Each row was made from one small tree. Brackets hold a mark, then the marks that hang from it, in alphabetical order. Every link used is in the known rows. Write each row's tree.
Known rows
(zibonap rodul): [ 10.4  11.1  27.3  11.8 -14.5 -14.5   9.2  14.3 -11.8  -4.2  -4.8  -9.0
   4.6  -7.3  12.2   1.2  19.6 -17.0  -4.3   4.1   5.7  -8.4  28.7  -2.3
   9.4 -10.5  15.2 -18.4]
(moke livet piguri rodul): [-10.7   0.0  48.3  31.7 -33.8 -25.0  10.1   6.6  33.0  16.1  -2.2  18.6
 -16.2 -15.4   8.4   0.4  16.5 -59.5   2.7  -3.9  15.7  -2.6   4.2  -1.6
 -11.3 -35.9  25.7  14.1]
(moke (livet zibonap) piguri): [ -3.9   0.3  45.1  11.2 -20.7 -11.4   7.0  22.9  15.2  -8.4 -28.2  -1.5
 -33.2  12.9  26.5  11.3  -1.7 -40.7  11.7  -5.0  20.9 -16.6   7.9   0.5
   9.6 -30.4  21.5   7.2]
(rodul moke): [ -3.7   1.7  25.2   4.5 -12.5  -2.5  15.2  17.0  -7.6  -3.6 -19.8   2.2
 -30.4  -4.7  25.9  -6.7   5.5 -26.9  -0.9  -2.0   2.6 -20.8  32.9  19.6
  -2.5 -24.0  28.1 -12.6]
(livet (zibonap dizog (piguri moke))): [ 30.0   9.1  16.8 -15.9 -38.8 -15.7  11.2  38.0  14.6 -33.7 -33.1 -27.7
 -31.1  14.3  55.2  23.0 -18.0 -15.8 -14.8   0.3   2.5   7.5  27.8   0.2
  10.2 -22.2  32.4 -22.2]
(moke piguri rodul): [-12.2   5.1  42.7  19.8 -28.3 -16.6  18.9   4.9  15.0  29.1   0.5  -4.2
 -14.1 -28.9  15.0   7.2  25.9 -29.4   5.1   3.8  27.3   7.5   6.1  -5.1
  -3.2 -32.8  29.7   7.5]
(zibonap (piguri (moke livet)) rodul): [ 47.0   7.4  20.4  11.8 -34.0 -23.4   5.3  14.0  21.5 -41.7 -24.3  17.0
 -11.7 -10.8  44.3   2.8   4.5 -39.9 -14.9 -18.3 -11.2   0.9  11.6  -9.9
  -2.4 -28.6  28.7 -17.9]
(moke (piguri zibonap) rodul): [  2.0  16.2  57.6  18.8 -46.9 -29.0  25.8  10.2  21.6  37.0   5.5 -20.2
 -10.7 -38.6  12.2  12.4  24.5 -32.7  10.9   0.6  31.1   2.7   3.8  -4.5
  -4.1 -36.8  26.4  17.1]
(rodul (moke (livet zibonap))): [-15.1   1.3  43.6  -3.2 -19.5  -2.9  11.6  17.4  -2.3 -22.6 -27.6   0.4
 -38.4  20.1  25.4   0.4 -11.6 -49.4 -17.6 -16.3   4.9 -35.4  45.7  13.3
   1.5 -15.2  21.8 -12.8]
(livet (zibonap (dizog (moke piguri)) rodul)): [ -6.9  16.7  44.9  -0.5 -30.8 -39.2  10.4  -2.5  -0.5 -19.9  18.7 -21.9
 -40.5  10.2  31.5  18.6  17.4 -47.2 -45.4  -4.7  24.4  26.2  53.3  16.1
  28.0 -20.7  33.3 -18.2]
(zibonap livet rodul): [  8.6   9.9  43.3   9.1 -20.3 -17.4 -10.5  14.4  -0.1   3.0  -9.9   8.4
   8.5   7.5  17.1   0.1  18.6 -27.6 -14.1 -10.8  -2.4 -24.0  31.1   7.7
  22.8   1.4   9.8 -21.6]
(livet moke (zibonap dizog piguri)): [  2.5  -3.1  16.9   6.3 -28.0  -7.0  -0.2  25.8   5.4 -24.8  -3.2 -26.7
 -34.8   6.4  29.0   6.0 -12.0 -26.1 -30.2  -6.4  14.3  -4.7  44.5  15.8
  15.9 -16.6  13.1 -16.6]
(rodul (moke livet piguri)): [ -5.2 -12.5  37.7  18.0 -17.0 -22.5   3.9   6.5  24.1  -0.9 -21.5  39.1
 -48.9  -0.3  40.5  -7.4   2.6 -64.4   0.3 -13.6   0.8 -11.9   8.6  28.4
  -3.7 -44.3  27.9   7.2]
(livet (zibonap (dizog moke))): [-12.0  28.8  26.1  -1.8 -20.9  -8.7  11.1  27.3  -6.2 -30.1   6.6 -45.3
 -45.3  31.6  19.4   8.7   8.0 -35.5 -37.2  11.3  14.5  -4.3  61.5  19.4
  12.9 -19.0  19.6 -12.5]
(rodul (moke piguri)): [ -4.1  -6.2  33.1   7.9 -15.4 -19.1  16.1   1.8   8.3   9.6 -12.8  18.6
 -44.3 -18.1  41.6  -2.7  13.4 -35.6   5.0  -3.1  12.2  -1.3  14.6  20.8
   1.4 -43.8  38.8  -3.0]
(piguri zibonap): [ 16.1  24.4  38.0   9.7 -25.0 -10.0  19.1  39.8   5.4   9.2 -11.7 -32.8
 -11.7  -5.6   8.3   2.8  12.6 -15.3  22.0  10.8  10.5 -29.6  13.5   2.9
   1.1 -32.3  13.5   7.9]
(livet (zibonap dizog (rodul (moke piguri)))): [ -3.8 -14.2  53.8 -16.9 -39.0 -49.7   7.9  -5.7  -0.9  -4.9   0.7   5.1
 -35.0   2.8  43.7  13.7  -7.4 -47.3 -36.4 -23.5  13.9  15.6  52.1  31.3
  22.2  -8.4  30.3 -29.0]
(zibonap dizog livet (piguri moke)): [ 38.0   2.2  26.2   0.4 -34.3 -26.9 -15.9  39.5  34.2 -13.8 -28.8  11.6
 -27.7  20.6  63.4   4.9  -2.5 -33.4 -13.6  -3.6 -23.6  -0.1  16.9  19.0
   8.6 -23.4  26.6 -23.2]
(livet moke): [ -3.9   3.0  12.3  30.0 -16.7  20.9  14.0  22.3   8.9  -7.5  -5.4 -31.1
 -29.4  -8.6   3.7  -7.9   6.2 -28.8  -2.9   5.1   2.6 -36.2  45.4  14.3
   1.1 -35.7  16.3  -0.9]
(dizog (zibonap piguri)): [  8.8  31.6  15.9   4.3   3.7  -9.9  25.4  23.3 -22.4 -10.4 -30.1  -9.5
 -17.7 -17.3  41.1 -10.1  18.4 -15.7  -7.5   4.6  25.0  -4.4  -2.1 -15.6
  16.1 -21.4  18.2  -2.9]
(moke (piguri (zibonap livet))): [ 12.3  10.8  59.7  13.9 -33.1 -28.3  -4.2  25.9  27.3  34.1 -15.8  -3.7
 -20.2   0.2  35.6   8.7  21.5 -33.3  24.1  -2.4  16.9 -19.6  -5.3  17.5
  18.5 -36.8  18.3  14.0]

Which tree is each row?
[ 37.8   8.6  26.3 -15.7 -44.0 -35.8   6.4  20.9   5.4 -39.6 -16.9 -20.2
 -16.5   6.1  52.8  21.5 -10.6 -18.7 -32.0 -12.4   2.1  23.1  41.1  -0.8
  15.9  -2.3  31.1 -38.2]  (livet (zibonap dizog (piguri moke) rodul))
[ 23.5  12.8  53.9   9.8 -38.3 -43.7  14.4   9.5   9.6  14.3   3.2 -16.2
  -7.2 -24.8  23.6  11.9  22.9 -24.8  13.0  -2.2  22.0   1.8   4.6   2.4
  15.6 -34.5  25.8   1.3]  (moke (piguri (zibonap rodul)))
[ 13.0   2.7  26.7   4.6 -18.9 -36.4 -15.7  39.5  12.2 -32.1 -20.4   3.6
 -24.6  34.5  33.9   8.9 -14.4 -37.4 -16.5  -8.3   2.4  -6.6  15.8   7.4
  13.2 -12.0  11.2  -7.2]  (moke (livet (zibonap dizog piguri)))
[ -3.4  21.6  41.0 -11.7 -13.4 -18.7  37.0  -9.1 -30.2 -10.3  -9.8  -6.0
 -23.4 -21.2  29.1 -11.2  12.9 -41.8 -43.4 -13.9  12.4 -12.5  47.1   9.3
  14.6  -8.6  19.7 -26.6]  (dizog (zibonap (rodul moke)))
[ -2.8   4.9  40.8   6.1 -36.9 -40.5  -9.0  20.2  19.7 -18.3  -3.5   3.4
 -11.6  14.7  16.6   9.4  -9.3 -51.9 -33.8 -19.3  13.1   3.8  27.3  -3.1
   4.5   2.3  13.3  -7.8]  (moke (livet (zibonap dizog piguri)) rodul)
[-17.3   8.7  25.4  10.2 -37.2   8.1  20.6   0.3   3.9  -9.7  -2.5 -32.8
 -18.4 -32.3   8.0  11.4   3.3 -31.9 -32.9 -20.9  34.9  -3.5  51.1 -17.3
   2.9  -6.0  27.6  -8.2]  (livet (moke rodul) (zibonap piguri))
[ -5.7  13.3  75.7  13.4 -50.0 -31.1   3.4  12.2  33.1  48.1   0.6  -2.4
 -12.9 -20.3  19.1  10.1  28.0 -51.0   3.0  -8.0  26.6  -9.1   5.0   7.4
  10.7 -27.2  17.8   9.6]  (moke (piguri (zibonap livet)) rodul)
[ 15.1   8.1  49.1  21.7 -48.6 -22.6  18.2   1.6  19.7   9.7  17.0 -28.2
 -24.1 -37.7  13.7   3.9  18.3 -37.3  -8.5 -10.2  22.6  -9.7  31.8  16.7
  12.3 -40.5  22.7   0.0]  (livet (moke (piguri (zibonap rodul))))
[-24.0   1.1  62.7  17.2 -39.0 -17.0  13.6   4.8  22.1   7.3  -8.8  -4.1
 -20.2  -8.3   9.7  16.7   1.4 -53.0 -10.1 -14.5  31.7  -7.3  18.9  -9.8
   2.8 -21.7  23.2   7.3]  (moke (livet zibonap) piguri rodul)
[ 26.2   1.9  71.1   7.3 -45.1 -68.2 -18.9  18.4  32.4  24.2  10.0   7.3
  -8.9  11.3  34.4  10.2  17.6 -49.0 -10.6 -10.2   2.5  -0.9  11.4  34.2
  29.3 -16.8   8.2 -10.1]  (moke (piguri (zibonap dizog livet rodul)))
[  9.7   9.3  37.3   2.0 -35.8  14.2  24.0  37.4  19.4 -34.4 -39.6 -26.3
 -33.1  20.9  30.0  13.6 -14.4 -37.2  -3.0  -2.7  -4.2 -31.6  36.1  -2.2
  -3.3 -32.8  26.5  -6.9]  (piguri (moke (livet zibonap)))
[ 37.5  21.7  64.1  -1.6 -57.9 -18.5   5.8  26.9  26.2  -0.3 -16.8 -23.2
  -4.8  -4.1  36.9  12.1  11.6 -36.5 -12.8 -13.9  -7.3 -24.0  37.5   9.6
  12.4 -22.8  19.3 -18.6]  (piguri moke (zibonap livet rodul))
[-11.1   6.0  70.5  -9.9 -21.2 -31.9  17.3 -20.3  -6.8  12.7 -17.0  29.1
 -37.6 -15.2  55.6  -7.4  23.2 -61.4 -43.8 -29.6  19.6   0.2  28.6  24.3
  31.4 -13.7  24.8 -22.9]  (dizog (zibonap livet (rodul (moke piguri))))
[  6.4  -0.9  55.9  13.1 -35.9 -34.6   8.7  14.4  32.7   8.9  -9.0  19.1
 -46.6  -9.0  35.0  -3.6   4.4 -62.6   6.1 -15.2   8.8 -21.3   7.8  29.7
  -1.5 -54.3  27.9  15.5]  (rodul (moke livet (piguri zibonap)))
[-35.9  10.5  55.4  20.1 -38.1  -0.6  25.8  -8.5  21.8  28.9  -1.6 -10.1
 -36.5 -29.5  22.6 -11.1  27.7 -69.1 -41.7 -17.3  31.2 -17.3  36.8  10.7
  21.6 -27.2  14.2   3.3]  (dizog (zibonap (livet (moke piguri rodul))))
[ 14.2   0.2  27.7  21.1 -24.9  -8.1 -15.2   2.0  13.6 -13.8  -0.7  18.0
  -5.9 -14.7  31.4  -2.6  16.6 -42.4 -29.1 -28.6   2.4 -11.8  37.4   7.8
  24.6  -3.6  13.3 -30.2]  (zibonap (livet moke) piguri rodul)
[ 21.1  21.4  64.4   5.5 -38.0 -30.8  -5.1  24.6   5.2  16.0  -4.2 -10.8
   8.7   2.4  11.3   5.4  21.4 -33.2  -4.3 -12.8   4.5 -30.3  24.2   9.0
  24.1  -4.9  -1.0 -13.9]  (piguri (zibonap livet rodul))
[-32.0  30.4  42.3   5.5 -36.4 -14.8  22.0   9.0   1.2  -9.5  23.4 -44.8
 -31.6  12.4   7.8  12.9  15.2 -44.5 -56.3   1.2  20.9   8.4  74.0   6.2
  -2.6 -12.8  27.1 -13.1]  (livet (zibonap (dizog (moke rodul))))
[  9.0  11.2  40.0  20.4 -48.3   0.2  23.6  21.1  39.1  -9.6 -13.6 -11.0
 -19.0  -9.2  11.0   2.9   3.1 -52.2 -14.4  -0.9  -4.0 -15.8  32.1  -3.5
 -25.6 -36.5  29.2  -1.7]  (piguri (moke livet rodul))
[  7.0  -5.7  66.8   0.7 -42.4 -53.8 -13.9  19.3  33.2  30.1  -6.2  19.8
 -44.2  16.1  52.4   4.8   6.1 -61.2 -14.8 -16.1  -5.4  -7.3  24.3  57.7
  16.5 -34.3  21.4  -4.0]  (rodul (moke (piguri (zibonap dizog livet))))
[ 20.0   4.8  36.8   1.1 -27.5 -51.6 -16.6  19.1   4.9 -40.3 -10.3  12.1
  -6.2  25.7  28.6  11.1 -12.8 -42.0 -31.1 -25.5  -0.2   6.5  25.3   2.9
  21.3  10.0   6.3 -22.5]  (moke (livet (zibonap dizog piguri rodul)))
[ 36.5  24.6  32.1  -2.2 -27.5 -24.5  29.4  12.2   6.7 -41.5 -32.8   5.7
 -21.8 -19.0  51.4  -2.9   5.6 -46.8 -37.5 -18.6   5.0  -1.7  16.6 -17.2
   9.8 -27.5  24.0 -16.6]  (dizog (zibonap (piguri (moke livet)) rodul))
[ 12.8   9.3  56.1  18.3 -47.8  -8.0  -1.9  12.5  19.7   9.7   7.5 -21.5
 -10.2  -9.3   8.4   0.7  14.7 -50.6 -21.5 -21.1   4.0 -43.6  51.6  23.6
  22.8 -15.1   0.3 -13.8]  (piguri (zibonap (livet moke) rodul))
[  4.0   8.1  53.3   6.1 -22.9 -15.1   4.5  20.4  -1.9 -27.0 -15.4  -7.9
  -3.5  16.6   8.5   5.8  -4.6 -35.9 -15.7 -13.6   9.1 -26.4  38.8  -2.4
  13.5   2.4  10.0 -15.5]  (moke (livet (zibonap rodul)))
[ 11.4  -1.0  39.7  -2.5 -17.9 -35.9 -13.2  -7.5   1.0 -10.7 -18.8  48.1
  -9.6 -15.2  49.4  -4.8  17.5 -45.3 -31.0 -34.1  -2.2   3.1  26.4  11.8
  23.3   5.8  27.6 -40.1]  (zibonap livet piguri (rodul moke))
[-18.9  -3.7  36.7  30.9 -41.9   0.0  21.0  -7.4  28.2  21.0  13.0 -13.8
 -29.8 -41.9   6.7  -1.6  17.4 -45.8 -11.5  -0.7  26.0  -3.5  34.5   8.0
  -6.3 -38.9  28.8   7.6]  (livet (moke piguri rodul))
[-11.5  -4.6  55.8 -13.4 -30.6 -27.3  20.1 -12.7 -12.3  -5.2 -11.0   5.8
 -28.9 -20.5  37.9  15.5   3.1 -37.0 -23.0 -23.5  27.3   8.3  40.2   8.6
  22.4 -10.3  39.6 -26.1]  (livet (zibonap (rodul (moke piguri))))
[  3.5 -14.6  47.8  21.5 -41.3 -33.5 -20.9   0.7  37.4   9.2  14.8  13.0
 -30.2   5.7  28.8  -1.6  11.2 -66.4 -33.8 -20.7  -5.3  -6.6  47.4  53.8
  31.4 -19.2  12.2 -19.8]  (zibonap dizog (livet (moke piguri)) rodul)
[-21.7  26.9  45.4  18.1 -30.1 -23.3  -6.7   8.1  23.9   2.7  23.1  -8.2
 -28.1  18.0  15.7  -2.1  30.4 -64.8 -56.1  -4.2   1.1  -0.4  60.8  30.2
   4.1 -11.3  16.1  -7.5]  (zibonap (dizog (moke rodul)) livet)
[-16.8   5.4  53.7   8.3 -41.6 -27.3   0.9  27.5  20.2  -5.9   0.6 -15.1
 -16.2  29.5  -0.7  10.4 -12.1 -55.3 -31.4 -13.4   9.6 -15.2  49.6  12.7
  -4.0   0.1   7.3  -6.2]  (moke (livet (zibonap dizog)) rodul)
[-17.6  34.0  66.0  19.3 -50.3 -28.0  10.5  -2.6  32.1  30.4  16.0 -14.7
 -37.7 -24.0  23.6   8.9  47.3 -65.2 -26.1  -9.0  27.6   4.8  25.3   6.4
   9.1 -38.8  31.5  10.4]  (dizog (moke (piguri (zibonap livet)) rodul))
[  4.9  30.4  30.7  10.3 -21.7 -22.4   6.6  -0.1  -6.4 -50.5  -1.6   1.9
 -25.0   0.3  27.4   8.2  16.1 -49.4 -48.9 -26.0  21.9   8.1  36.7 -15.8
  15.1  -5.7  26.8 -20.3]  (dizog (moke (livet (zibonap piguri rodul))))
[ -4.7   6.4  52.6  29.2 -56.2  -9.1  32.1   2.8  37.1  31.1  22.1 -36.5
 -29.3 -44.8   4.0   6.0  21.5 -44.9  -4.7  -4.1  33.3  -9.1  28.7  11.1
  -6.0 -45.0  25.0  15.3]  (livet (moke (piguri zibonap) rodul))
[-25.2  25.7  36.4  27.3 -29.3 -15.2  25.6 -13.3  17.0   8.4  19.6 -12.2
 -37.7 -33.8  20.4   2.9  41.4 -44.9 -22.0   3.1  30.7  20.6  29.4  -5.1
  -3.2 -43.8  45.6   6.6]  (dizog (moke piguri rodul))
[-16.4  -2.3  31.6  13.0 -32.3  12.7  23.0  11.8  12.3  -3.2 -11.3 -35.5
 -44.6  -9.5  21.3  10.3  -3.7 -30.8   0.3  -2.4  31.7 -17.6  41.1   4.4
  18.2 -35.7  27.5  -3.9]  (livet (moke piguri) zibonap)
[ 38.3  17.5  40.9  14.3 -48.2  -4.4  18.7  47.0  37.8 -13.2 -25.9 -25.8
 -27.5   5.0  25.5   5.0  -1.7 -42.5  10.3   0.0  -9.3 -39.4  19.8  11.4
 -13.6 -47.3  20.9   7.8]  (piguri (moke livet) zibonap)
[-19.2  -5.3  60.9  11.5 -45.3 -37.1   0.0  14.5  30.3   7.4   2.5  -0.7
 -25.2  19.2  16.5  15.3 -12.0 -61.3 -23.6 -13.6  19.8   2.9  27.2  14.7
   1.4 -20.3  17.2   6.8]  (moke (livet (zibonap dizog)) piguri rodul)
[-31.3  36.9  49.5  26.4 -27.7 -19.1  41.9 -11.4  13.5  -0.2  10.7  -7.1
 -51.9 -24.3  21.0 -11.9  39.1 -82.8 -49.9  -8.8  38.5   8.7  27.5   0.2
  -1.5 -46.5  28.7  19.5]  (dizog (moke livet piguri rodul) zibonap)
[ 24.3  21.7  16.3  23.3 -16.9 -52.2 -16.4   5.1  16.2 -42.4  19.1  22.2
 -26.6  13.2  29.7  -6.6  21.6 -63.4 -52.7 -16.6  -7.3  18.1  31.9  19.0
   6.0 -20.6  22.2 -17.3]  (zibonap (dizog (moke livet)) piguri rodul)
[ -8.8  23.0  30.0  18.5 -15.9 -16.9 -12.5  29.1  16.5 -10.2   6.0  -7.3
 -40.7  36.5  28.7  -7.0  24.3 -48.4 -38.6   3.4  -8.2 -14.7  48.6  38.1
  16.4 -25.0  15.4 -13.5]  (zibonap (dizog moke) livet)
[-18.8 -12.0  51.3  26.7 -52.1 -19.7  -7.0  -2.3  48.1  31.4  19.2   0.4
 -37.3  -1.0  18.8  -2.1  11.3 -72.0 -35.2 -12.3   7.0  -4.9  47.6  40.3
  10.4 -26.6  14.5  -1.2]  (zibonap dizog (livet (moke piguri rodul)))
[  8.5   9.9  26.0   6.2 -11.2 -11.0  -2.3  29.0   0.3 -30.2 -34.1   4.7
 -14.6  13.3  30.3   8.8  -5.8 -27.9   2.0 -11.8  14.2 -16.1   6.3 -15.8
   7.2 -11.0  17.1  -1.2]  (moke (livet (zibonap piguri)))
[ -7.4  25.9  36.8  -3.6 -25.6 -28.1  11.3  12.9 -11.0 -32.3  20.5 -36.9
 -28.8  21.0  20.3  11.5  12.1 -39.0 -55.8  -3.8  15.0   6.8  71.2  17.4
  21.7  -4.2  23.9 -31.1]  (livet (zibonap (dizog moke) rodul))
[  4.0  15.8  34.1   8.3 -20.2 -14.2  10.3  -3.7  -6.8 -16.6 -13.5  -0.3
 -18.5 -22.5  37.9 -13.2  19.8 -49.3 -52.9 -26.0  15.7 -17.4  37.1   1.6
  37.0  -0.9   4.9 -22.9]  (dizog (zibonap (livet moke) piguri rodul))
[-19.0  51.2  25.2  10.0 -12.0 -10.7  43.2  -7.7 -18.4 -15.3   6.7 -21.8
 -32.4 -39.1  30.2  -4.7  43.4 -40.6 -57.7  -5.0  41.9  19.3  28.9 -23.7
   0.9 -24.6  33.6  -3.0]  (dizog (moke rodul) (zibonap piguri))
[  6.4   6.8  45.8   2.0 -32.3 -25.8  19.6  12.7  16.4  19.1 -14.1  -1.3
 -42.3 -25.5  38.9   1.7  13.3 -40.0   9.8  -4.9  16.2  -9.7  11.2  19.6
   1.9 -47.3  33.1   5.6]  (rodul (moke (piguri zibonap)))
[ 21.8  28.1  31.1  -8.3 -20.0  -0.9  21.3  28.5   7.4 -15.8 -50.1  -5.2
 -30.2  -5.9  66.7  -3.1  11.1 -31.0 -21.4  -9.6   7.7 -10.2   8.4  -7.1
  16.0 -28.4  25.9 -15.0]  (dizog (zibonap livet (piguri moke)))
[-37.3  33.8  46.4  15.8 -31.4   3.2  23.2   7.5   9.0 -22.3   5.9 -27.9
 -31.4   5.7   0.5   5.0  15.6 -63.8 -45.5 -12.8  24.8 -11.0  59.2  -9.9
 -10.5 -17.9  25.2   0.2]  (dizog (moke (livet zibonap) rodul))
[ 15.5   3.3  22.5   1.3 -15.8 -32.8   8.1 -10.1 -14.0 -19.0 -10.9  26.5
 -13.1 -31.6  42.4  -5.3  13.7 -28.0 -23.5 -21.6   4.5  13.4  23.4   1.7
   9.4  -6.3  33.6 -34.5]  (zibonap piguri (rodul moke))
[-25.1  -9.5  45.6  15.7 -56.9 -14.6  15.2   4.4  26.3  13.5  14.9 -34.5
 -37.5  -9.1  10.3  13.2  -1.9 -50.4 -38.1  -6.9  32.3   4.8  57.2  19.6
   6.1 -27.3  23.5  -2.5]  (livet (moke piguri rodul) (zibonap dizog))
[ 23.8  18.4  51.4   4.7 -67.4 -29.1  25.3  35.4  40.7   7.8   4.7 -45.2
 -20.9 -11.0  17.3  12.6   2.0 -40.6 -19.0   8.9  -2.4  -3.5  43.1  15.3
 -17.5 -36.4  25.5  -5.2]  (piguri (moke rodul) (zibonap dizog))
[  0.2   3.3  63.2   5.4 -37.7 -31.1   3.0   9.7  25.7  28.1 -15.0  20.2
 -38.8  -7.7  47.4   4.1  18.0 -52.6   2.3 -15.5   6.5 -18.1  11.5  31.9
  14.7 -34.6  28.9   1.6]  (rodul (moke (piguri (zibonap livet))))
